Each row was made from one walk, in order. Every step used is in the known rows, and no mark comes twice. Write each row's walk.
Known rows:
lote/zonu/toti/veleba/pipap: .10	.13	-.15	-.21	.05	-.25	.05	.19	-.25	-.13	-.19	-.09	-.11	-.04	-.05	-.09	-.23	-.18	.03	.01	.09	.11
toti/veleba/lote/zonu/pipap/lomut: .07	.10	-.06	.07	-.11	-.40	-.18	.12	-.12	-.08	-.16	-.12	-.25	-.13	.07	-.06	-.04	-.01	-.06	.09	.04	.04
lomut/pipap/veleba/lote/zonu: .11	.14	-.15	.14	-.02	-.04	.10	.33	-.14	.16	-.12	-.08	-.11	-.10	-.01	.01	.04	-.01	.24	-.10	.15	.00
zonu/pipap: .10	.14	.12	.09	.08	-.12	-.16	-.10	-.08	.05	-.18	.09	-.22	-.09	-.15	-.11	.40	.05	-.05	.00	-.01	.01
zonu/toti/veleba/pipap: .04	.09	.06	-.20	.10	-.17	.00	-.04	-.08	-.12	-.25	.00	-.03	-.05	-.10	-.08	-.09	-.09	.00	.09	-.01	.12
zonu/toti/veleba/lote/lomut: -.03	.07	-.16	-.17	-.16	-.17	-.11	-.02	.04	-.11	-.15	-.11	-.04	-.09	.04	-.04	.09	.00	.05	.12	-.08	-.03
lote/lomut/pipap/toti: .10	.09	-.08	.11	.04	.04	-.03	.08	.02	.13	-.15	.06	-.05	-.05	.10	-.07	.28	.13	.32	-.16	.01	-.06
lomut/toti/veleba/lote/zonu/pipap: .01	.09	-.18	.12	-.05	-.22	-.11	.23	-.23	-.06	-.12	-.19	-.10	-.06	-.06	.00	.12	-.20	.12	.00	.05	.01
lote/lomut/toti/veleba: .02	.06	-.15	.01	-.09	.07	-.12	.05	-.02	.00	-.03	-.08	.00	-.03	.12	-.06	.14	-.04	.22	.02	-.01	-.01
lote/zonu/pipap/veleba/toti: .06	.15	-.15	.15	.05	-.17	-.15	.05	-.17	-.10	-.21	-.01	-.10	-.07	-.08	-.09	.12	-.16	.08	-.02	.15	-.01
lote/zonu/pipap: .16	.17	-.09	.05	.05	-.25	-.10	.14	-.25	.03	-.12	.00	-.28	-.07	-.09	-.11	.21	-.06	-.01	-.08	.10	.00
lote/lomut/pipap: .18	.07	-.08	-.02	.00	-.22	.03	.16	.00	.20	-.05	.01	-.20	-.04	.09	-.06	.22	.06	.28	-.08	.03	.01
pipap/zonu/toti/veleba/lote: -.02	.13	-.05	-.15	.02	-.20	-.10	.03	-.13	-.13	-.24	.04	-.06	-.15	-.06	-.08	.10	-.01	.02	-.09	-.25	-.07
lomut/toti/veleba/pipap: .08	.08	.02	.05	.14	.02	.02	.13	-.13	-.04	-.19	-.08	.00	-.03	-.06	-.04	-.11	-.12	.16	.04	-.01	.14
lote/zonu/toti: .08	.19	-.18	-.17	.00	.03	-.02	.16	-.25	-.02	-.11	-.03	-.14	-.08	-.09	-.13	.10	-.06	.03	-.08	.02	-.03
veleba/lote/lomut/pipap: .20	.06	-.17	.06	-.07	-.21	.03	.27	.02	.18	-.11	-.13	-.22	-.08	.07	.01	.13	.12	.26	.00	-.05	.01
lomut/toti/veleba: -.03	.12	-.01	.02	.02	.07	-.08	.07	-.14	.00	-.11	-.04	.05	-.04	-.06	-.05	.15	-.06	.12	.02	-.02	.04
veleba/lote: .15	.15	-.06	.11	-.01	.13	-.05	.13	-.05	.07	-.21	-.08	-.17	-.12	-.08	-.02	.12	.20	.02	.10	-.13	.02
lote/lomut/pipap/veleba: .08	.09	-.09	.07	-.04	.04	.01	.04	.07	.15	-.03	.04	-.08	-.07	.12	-.05	.19	.05	.32	-.09	.12	-.04
pipap/toti/veleba/lote/zonu: .01	.17	-.19	.17	-.01	.03	-.14	.15	-.17	-.13	-.31	-.05	.03	-.11	.03	-.02	-.04	.11	.06	.01	.00	.00
zonu/pipap/lomut: .07	.11	.24	.12	.05	-.03	-.23	-.22	.01	.04	-.17	.11	-.26	-.12	-.03	-.15	.32	.13	-.06	.01	-.05	-.03

Which walk is each row?
.10	.16	-.19	.26	.02	.01	-.15	.15	-.18	-.04	-.27	-.08	-.18	-.12	-.08	-.04	.19	.07	.04	-.07	.00	-.06
veleba/lote/zonu/pipap/toti
.01	.11	-.01	.14	.08	-.26	-.01	.16	-.07	.06	-.28	.03	.03	-.08	-.03	.01	.16	.08	.20	-.06	.01	.04
lomut/pipap/toti/veleba/lote
.11	.16	-.25	-.06	-.07	.01	-.02	.25	-.19	-.03	-.17	-.16	-.18	-.10	-.09	-.05	.04	.02	.04	.00	-.05	-.03
veleba/lote/zonu/toti
.04	.11	.12	.11	.02	.44	-.15	-.04	-.02	.06	-.11	.00	-.07	-.09	.02	-.12	.19	.14	.14	-.04	-.12	-.04
pipap/lomut/toti
.02	.10	-.09	.10	-.10	.08	-.14	.20	-.11	-.04	-.11	-.16	-.09	-.10	.11	-.05	-.09	.00	.13	.03	-.04	-.01
pipap/lomut/toti/veleba/lote/zonu
.03	.17	.01	-.16	.11	.06	-.06	-.04	-.15	-.03	-.18	.16	-.09	-.13	-.10	-.15	.26	.04	.05	-.22	-.27	-.11
pipap/zonu/toti
-.01	.11	-.16	.19	-.07	.11	-.20	-.03	.04	-.11	-.27	-.02	.06	-.12	.11	-.02	.07	.19	.11	.06	-.07	-.04
pipap/toti/veleba/lote/lomut
.08	.08	-.16	.07	-.05	.31	-.10	.05	-.01	.07	-.01	-.07	-.07	-.04	.07	-.07	.24	.03	.26	-.05	-.06	-.06
lote/lomut/toti
.07	.19	-.21	.19	-.09	.34	-.05	.17	-.11	.00	-.15	-.09	-.07	-.14	.01	-.02	-.03	.10	.09	.02	.08	-.04
pipap/veleba/lote/zonu
.00	.11	.05	-.22	.12	-.57	.05	.13	-.18	.04	-.14	.15	-.07	-.09	-.06	-.09	.22	-.12	.18	-.24	-.11	-.02
lomut/pipap/zonu/toti/veleba
.09	.19	-.10	.18	.10	-.01	-.16	.04	-.23	-.03	-.23	.06	-.15	-.08	-.09	-.12	.26	.00	.03	-.16	.08	-.06
lote/zonu/pipap/toti
.15	.08	.18	.01	.09	-.13	-.06	-.03	-.02	-.05	-.27	.00	-.14	-.09	.08	-.09	-.28	.09	.00	.15	-.02	.18
toti/veleba/pipap/lomut
.10	.03	-.14	.04	.06	-.04	-.05	.13	-.08	-.07	-.14	-.05	-.05	-.05	.14	-.06	-.12	-.10	.29	-.12	-.13	.02
lote/lomut/toti/veleba/pipap/zonu
.13	.07	-.16	.19	-.03	.02	-.03	.18	.05	.11	-.21	-.08	-.10	-.09	.08	.01	.20	.17	.30	-.08	-.06	-.06
veleba/lote/lomut/pipap/toti
-.02	.10	-.08	.09	-.04	.06	-.08	.16	-.10	-.03	-.16	-.15	.02	-.07	-.06	.00	.10	-.02	.13	.07	-.07	.03
lomut/toti/veleba/lote
-.02	.12	.05	.18	.11	-.03	-.22	-.19	.02	-.11	-.27	.07	-.01	-.08	-.13	-.07	.31	-.06	.05	.05	.06	-.01
zonu/pipap/veleba/toti
-.06	.07	.19	.11	.01	-.09	-.26	-.17	-.01	-.03	-.12	.03	-.11	-.09	.00	-.12	.29	-.04	.03	.00	-.01	-.02
zonu/pipap/lomut/toti/veleba
-.01	.03	-.14	-.20	-.12	-.43	-.01	.12	.03	.00	-.11	-.11	-.07	-.06	.03	-.01	.13	-.09	.18	.03	.00	.00
zonu/toti/veleba/lote/lomut/pipap
.16	.07	.17	.14	.17	.39	-.03	.02	-.02	.03	-.22	-.06	-.12	-.06	.00	-.10	-.14	.07	.17	-.01	-.10	.10
veleba/pipap/lomut/toti
.00	.16	.12	.18	.05	.19	-.19	-.23	-.01	.01	-.15	.13	-.09	-.13	-.11	-.09	.36	.04	-.01	-.01	.11	-.04
zonu/pipap/veleba
-.05	.12	.03	.23	.06	-.14	-.24	-.13	-.04	-.11	-.32	.05	-.03	-.13	-.08	-.04	.29	.07	-.03	.03	-.01	-.02
zonu/pipap/toti/veleba/lote
.16	.11	.06	-.10	.25	.01	.05	.04	-.14	-.07	-.30	.08	-.15	-.10	-.12	-.12	-.06	-.01	.09	-.17	-.23	.04
veleba/pipap/zonu/toti
.18	.14	-.19	.13	-.02	-.21	-.08	.25	-.21	.03	-.17	-.14	-.30	-.11	-.09	-.03	.12	.01	.00	.01	.02	.00
veleba/lote/zonu/pipap
